Known rows, with every way that one mark hangs from another
H{S}: [-1.34, -1.49,  1.19,  4.70,  0.35, -0.79,  0.25,  3.41,  2.43, -1.21,
 -0.63, -1.60,  1.30, -2.52,  0.44, -3.37, -0.92,  2.79, -1.32, -0.28,
  0.95]
M{G}: [ 1.40,  2.19, -1.23,  0.36, -1.58, -0.30, -0.31, -0.18,  0.13,  3.01,
 -1.06,  1.03,  0.36,  0.81, -1.61, -2.67, -1.10, -0.63,  3.17, -1.55,
 -2.86]
A{V{K}}: [-2.54,  0.66,  3.69,  3.09,  2.85,  2.16,  3.71, -2.82, -2.61,  2.13,
  0.53, -0.47, -2.41, -1.00,  1.14, -0.27, -3.34, -2.76, -0.89,  0.71,
  0.71]
S{W}: [ 1.17, -2.61, -6.41, -1.16, -0.38, -1.32,  0.16, -0.18, -0.08,  2.63,
 -2.71,  1.54,  3.06, -0.46, -0.14, -2.96, -2.05, -2.73, -1.69,  0.97,
 -1.75]
V{K{W{R{E}}}}: [-4.40,  0.46,  1.69,  0.83, -0.01,  0.66, -0.63, -1.17, -1.65, -1.84,
  0.76,  0.78,  0.80, -0.83, -0.67, -0.27, -2.45, -1.78, -0.62,  0.80,
  2.13]
A{G{K{W}}}: [ 2.05, -3.20,  1.66, -1.13, -3.03,  1.30,  0.06, -2.96, -1.87, -0.93,
 -1.92, -1.33, -1.07, -7.65,  0.56,  0.47, -2.53,  3.65, -2.64, -1.03,
 -3.55]
G{A{V} K{W{R}}}: [-5.27,  1.30,  4.79,  1.41, -3.50,  1.13,  2.72,  1.90,  1.72, -1.11,
 -2.35, -1.50, -3.07, -3.51,  6.52, -0.96, -8.33,  6.58,  0.12,  4.91,
 -5.18]
S{W{K R}}: [-2.48, -0.22, -4.29, -0.31, -3.48, -0.52, -0.48,  1.54, -2.86,  1.42,
 -4.22,  0.93,  3.62, -0.53,  3.12, -2.84, -4.17, -6.19, -3.00,  2.88,
 -1.48]
G{K{W}}: [ 0.94,  0.59,  4.06,  0.83, -2.12, -0.49,  0.18, -0.95, -1.64, -0.61,
  0.68,  0.54, -0.22, -2.02,  2.25, -0.52, -5.35,  4.69, -0.50,  1.32,
 -5.40]
Z{A{G V}}: [ 0.07, -0.46,  0.11,  2.32,  1.94,  2.49,  0.87, -3.34, -0.61,  3.23,
 -1.93,  1.75, -2.97, -4.19, -1.56, -2.42, -0.36, -2.11,  0.00,  1.33,
 -1.29]
V{K{W{R}}}: [-3.60, -0.16,  1.89,  0.35,  0.51,  2.04, -0.05, -1.49, -0.75, -0.82,
  0.83,  0.03,  0.47, -1.86, -1.51, -0.48, -3.36, -1.95, -0.56, -0.71,
  2.35]
Z{A{G V{K{W{R}}}}}: [-2.20, -0.49,  0.97,  2.46,  2.00,  3.69,  0.89, -3.76, -0.95,  2.66,
 -1.65,  1.52, -2.77, -5.30, -2.20, -2.61, -1.93, -3.38, -0.49,  1.20,
 -0.10]
Z{A{G}}: [ 0.74, -0.82, -1.43,  0.19,  0.41,  1.38, -1.14, -2.03,  0.41,  1.54,
 -1.97,  2.41, -0.97, -4.39, -3.40, -2.23,  0.53, -1.41,  0.07, -0.20,
 -0.97]
C{E}: [-0.24, -1.99,  1.99,  5.22,  1.97, -0.45,  2.78,  1.69, -2.23,  0.19,
  0.20, -1.96,  0.58, -1.41, -0.55,  0.71,  1.07,  0.42,  1.22,  0.81,
 -2.32]
A{G V{K{W{R}}}}: [-2.12, -3.25,  2.39,  1.66,  0.93,  4.66,  2.78, -5.17, -2.71,  1.26,
 -1.95, -2.49, -3.38, -7.37,  0.69,  0.20, -2.43, -2.00, -2.79, -0.20,
  1.40]
H{S{W{K{V}}}}: [-0.77, -1.93, -1.16,  5.71,  0.36, -2.05, -0.43,  3.21,  1.26,  2.32,
 -3.90, -0.72,  3.66, -1.77,  1.65, -4.61, -4.04,  0.10, -2.10,  1.31,
 -0.10]
A{G V{K}}: [-1.18, -2.89,  2.49,  1.40,  1.29,  3.83,  3.62, -5.18, -3.20,  1.73,
 -1.90, -2.20, -3.41, -7.16,  0.08,  0.56, -2.13, -2.39, -3.23, -1.28,
  1.00]
A{G{K{V W}}}: [ 2.36, -3.63,  1.97,  0.22, -0.66,  1.57,  0.03, -3.30, -0.64,  1.55,
 -2.84, -2.50, -1.69, -6.94,  0.01,  1.63, -1.93,  4.15, -2.03, -0.35,
 -2.73]
V{K}: [-2.23,  0.26,  2.12, -0.02,  1.02,  0.96,  1.11, -1.44, -1.45, -0.22,
  0.94,  0.46,  0.64, -1.63, -2.35, -0.02, -2.87, -2.55, -1.19, -2.21,
  1.73]
C{E{R}}: [ 0.55, -2.09,  2.49,  5.01,  1.09,  0.94,  3.73,  2.25,  0.25, -1.46,
  1.46, -3.46, -0.88, -4.62, -2.30,  0.42,  1.00,  1.17,  2.69,  2.40,
 -0.33]

Rows
[-1.47,  2.36,  1.28,  1.20, -2.69,  0.06,  0.12,  1.79,  3.28,  3.46,
 -3.54, -0.85, -1.05, -1.04,  1.06, -1.98, -5.66,  4.95,  3.89,  1.42,
 -5.49] | M{G{A K{V W{R}}}}
[-1.23, -1.52,  0.27,  3.29,  4.10,  2.01, -1.80, -0.62,  3.50,  4.19,
 -1.90, -3.27, -1.21,  1.09,  0.18,  1.71,  0.62,  1.80,  2.12,  3.57,
  2.38] | K{V W{R}}
[-4.55,  0.97,  3.24, -0.76, -5.03,  0.13,  0.70,  3.15,  2.75, -2.73,
 -2.27, -0.83, -1.14, -3.65,  4.63, -0.70, -7.37,  7.31,  0.18,  3.34,
 -4.85] | G{A K{W{R}}}
[ 0.50, -0.21,  2.06,  2.75,  0.88,  2.20,  0.99, -3.76, -1.42,  2.97,
 -1.58,  2.01, -3.09, -5.17, -0.41, -2.61, -3.06,  0.19, -0.27,  1.97,
 -3.94] | Z{A{G{K{W}} V}}
[-6.24,  3.94,  3.08,  3.92, -2.22, -1.33, -2.08,  2.87, -3.92, -0.31,
 -3.57, -1.27,  0.54,  2.88,  5.60,  2.37, -0.43, -3.87, -1.07,  6.56,
  1.09] | W{K{V} R{E}}
[-1.77,  0.41,  1.61,  2.91, -0.22,  1.48,  0.61, -2.59, -2.24,  1.38,
 -1.88,  1.90, -2.99, -4.61,  0.76, -2.40, -1.62, -0.50, -0.99,  4.09,
 -3.75] | Z{A{G{K{W{R{E}}}} V}}
[-3.13, -1.58, -1.79,  4.47, -2.12, -1.06, -0.11,  4.49,  0.43, -0.18,
 -3.49, -0.95,  3.80, -2.86,  2.56, -5.35, -3.83, -1.51, -3.39,  1.70,
 -0.14] | H{S{W{K R}}}
[ 0.17, -2.93,  1.50,  0.45, -1.78,  0.97, -0.35, -2.12, -1.39,  0.05,
 -3.05, -2.67, -1.55, -6.34,  1.27,  1.92, -0.54,  3.43, -2.77,  1.67,
 -2.51] | A{G{K{V W{R{E}}}}}
[ 1.91, -3.28,  1.86, -0.21, -0.89,  1.60,  1.06, -2.48, -1.03,  1.43,
 -2.91, -3.07, -1.71, -7.22, -0.16,  1.98, -1.05,  2.83, -3.16, -0.88,
 -2.80] | A{G{K{V}}}
[ 1.49, -0.79,  0.73,  1.53,  1.06,  1.34, -1.08, -2.75,  0.56,  3.00,
 -2.21,  1.71, -1.42, -4.80, -2.71, -1.63, -1.68,  1.18,  0.23,  0.92,
 -3.06] | Z{A{G{K{V W}}}}
[-2.01,  0.26,  4.13,  1.46, -0.76, -0.71,  0.31,  1.67,  4.51,  1.53,
 -3.26, -1.51, -1.69, -1.93,  3.39,  0.87, -7.17,  9.18,  1.98,  3.39,
 -4.19] | G{A K{V W}}
[ 0.02,  2.33,  1.59,  1.39, -2.10, -0.75, -0.16,  0.95,  3.30,  4.08,
 -3.38, -0.09, -0.90, -0.55,  0.64, -1.95, -6.11,  5.82,  4.59,  0.91,
 -5.84] | M{G{A K{V W}}}
[ 0.99, -3.59,  1.65,  0.01, -1.27,  2.30,  0.22, -2.53, -0.54,  1.02,
 -2.99, -3.39, -1.79, -7.35,  0.45,  1.60, -1.45,  3.27, -2.67,  0.25,
 -2.37] | A{G{K{V W{R}}}}
[-0.66, -3.17,  2.68,  1.89,  1.47,  3.86,  2.54, -5.95, -2.71,  1.87,
 -1.70, -1.69, -3.26, -6.95,  0.33,  0.14, -2.97, -1.09, -2.02, -0.84,
  1.09] | A{G V{K{W}}}
[-2.82, -1.88, -1.60,  5.46, -0.38, -0.87, -0.10,  4.34,  1.33,  1.55,
 -4.14, -1.81,  3.42, -2.33,  2.23, -4.54, -3.39, -1.14, -2.92,  2.15,
  0.48] | H{S{W{K{V} R}}}
[-6.78,  4.50,  2.70,  2.04, -5.59, -1.73, -2.09,  3.27, -5.71, -3.77,
 -2.31,  0.56,  1.34,  1.84,  6.35,  0.67, -1.36, -4.55, -1.97,  5.64,
  0.01] | W{K R{E}}
[ 0.57, -2.36,  3.74,  1.50, -1.15,  2.81,  4.00, -4.04, -3.80,  1.33,
 -2.07, -2.69, -4.03, -7.71,  3.14,  0.57, -3.10,  1.41, -3.80,  0.76,
 -3.96] | A{G{K} V}
[ 0.02, -0.80,  0.46,  1.35,  0.50,  2.01, -0.88, -1.93,  0.58,  2.51,
 -2.35,  0.94, -1.61, -5.28, -2.33, -1.57, -1.19,  0.28, -0.41,  1.52,
 -2.71] | Z{A{G{K{V W{R}}}}}
[-1.07, -0.37,  1.06,  2.40,  2.47,  2.87,  1.39, -4.03, -1.28,  3.08,
 -1.51,  1.96, -2.68, -5.02, -2.70, -2.44, -1.85, -3.42, -0.60,  0.25,
 -0.48] | Z{A{G V{K}}}
[ 1.09, -0.60,  0.66,  1.23,  0.97,  1.28, -0.41, -2.17,  0.26,  2.89,
 -2.29,  1.39, -1.50, -5.01, -2.85, -1.38, -1.10,  0.26, -0.54,  0.48,
 -3.11] | Z{A{G{K{V}}}}
[-3.62, -1.33, -1.81,  5.89, -0.93, -2.29, -0.72,  4.70,  0.46,  0.53,
 -4.18, -1.16,  3.72, -1.34,  3.06, -4.34, -2.51, -1.07, -3.10,  3.64,
  0.20] | H{S{W{K{V} R{E}}}}
[-4.83,  0.94,  3.46,  1.56, -2.07, -0.96,  0.08,  3.11,  3.73, -0.27,
 -3.63, -1.99, -1.66, -1.54,  4.68,  1.17, -5.58,  8.13,  0.97,  5.68,
 -3.84] | G{A K{V W{R{E}}}}
[-4.05,  0.31,  3.69,  1.17, -1.61,  0.44,  0.58,  2.76,  4.50,  0.74,
 -3.55, -2.64, -1.90, -2.58,  3.83,  0.88, -6.59,  7.91,  0.96,  4.29,
 -3.77] | G{A K{V W{R}}}
[-0.84,  3.17,  1.12, -0.45, -4.68, -1.03,  0.98,  2.04,  1.62,  1.48,
 -2.55,  0.71, -0.48, -1.56,  0.94, -2.84, -5.98,  4.07,  2.96, -0.23,
 -6.64] | M{G{A K}}
[-2.61,  0.69,  3.84,  0.80, -1.04, -0.69,  1.81,  2.80,  3.92,  1.29,
 -3.48, -2.26, -1.85, -2.27,  3.08,  1.37, -6.05,  7.33,  0.48,  2.71,
 -4.28] | G{A K{V}}
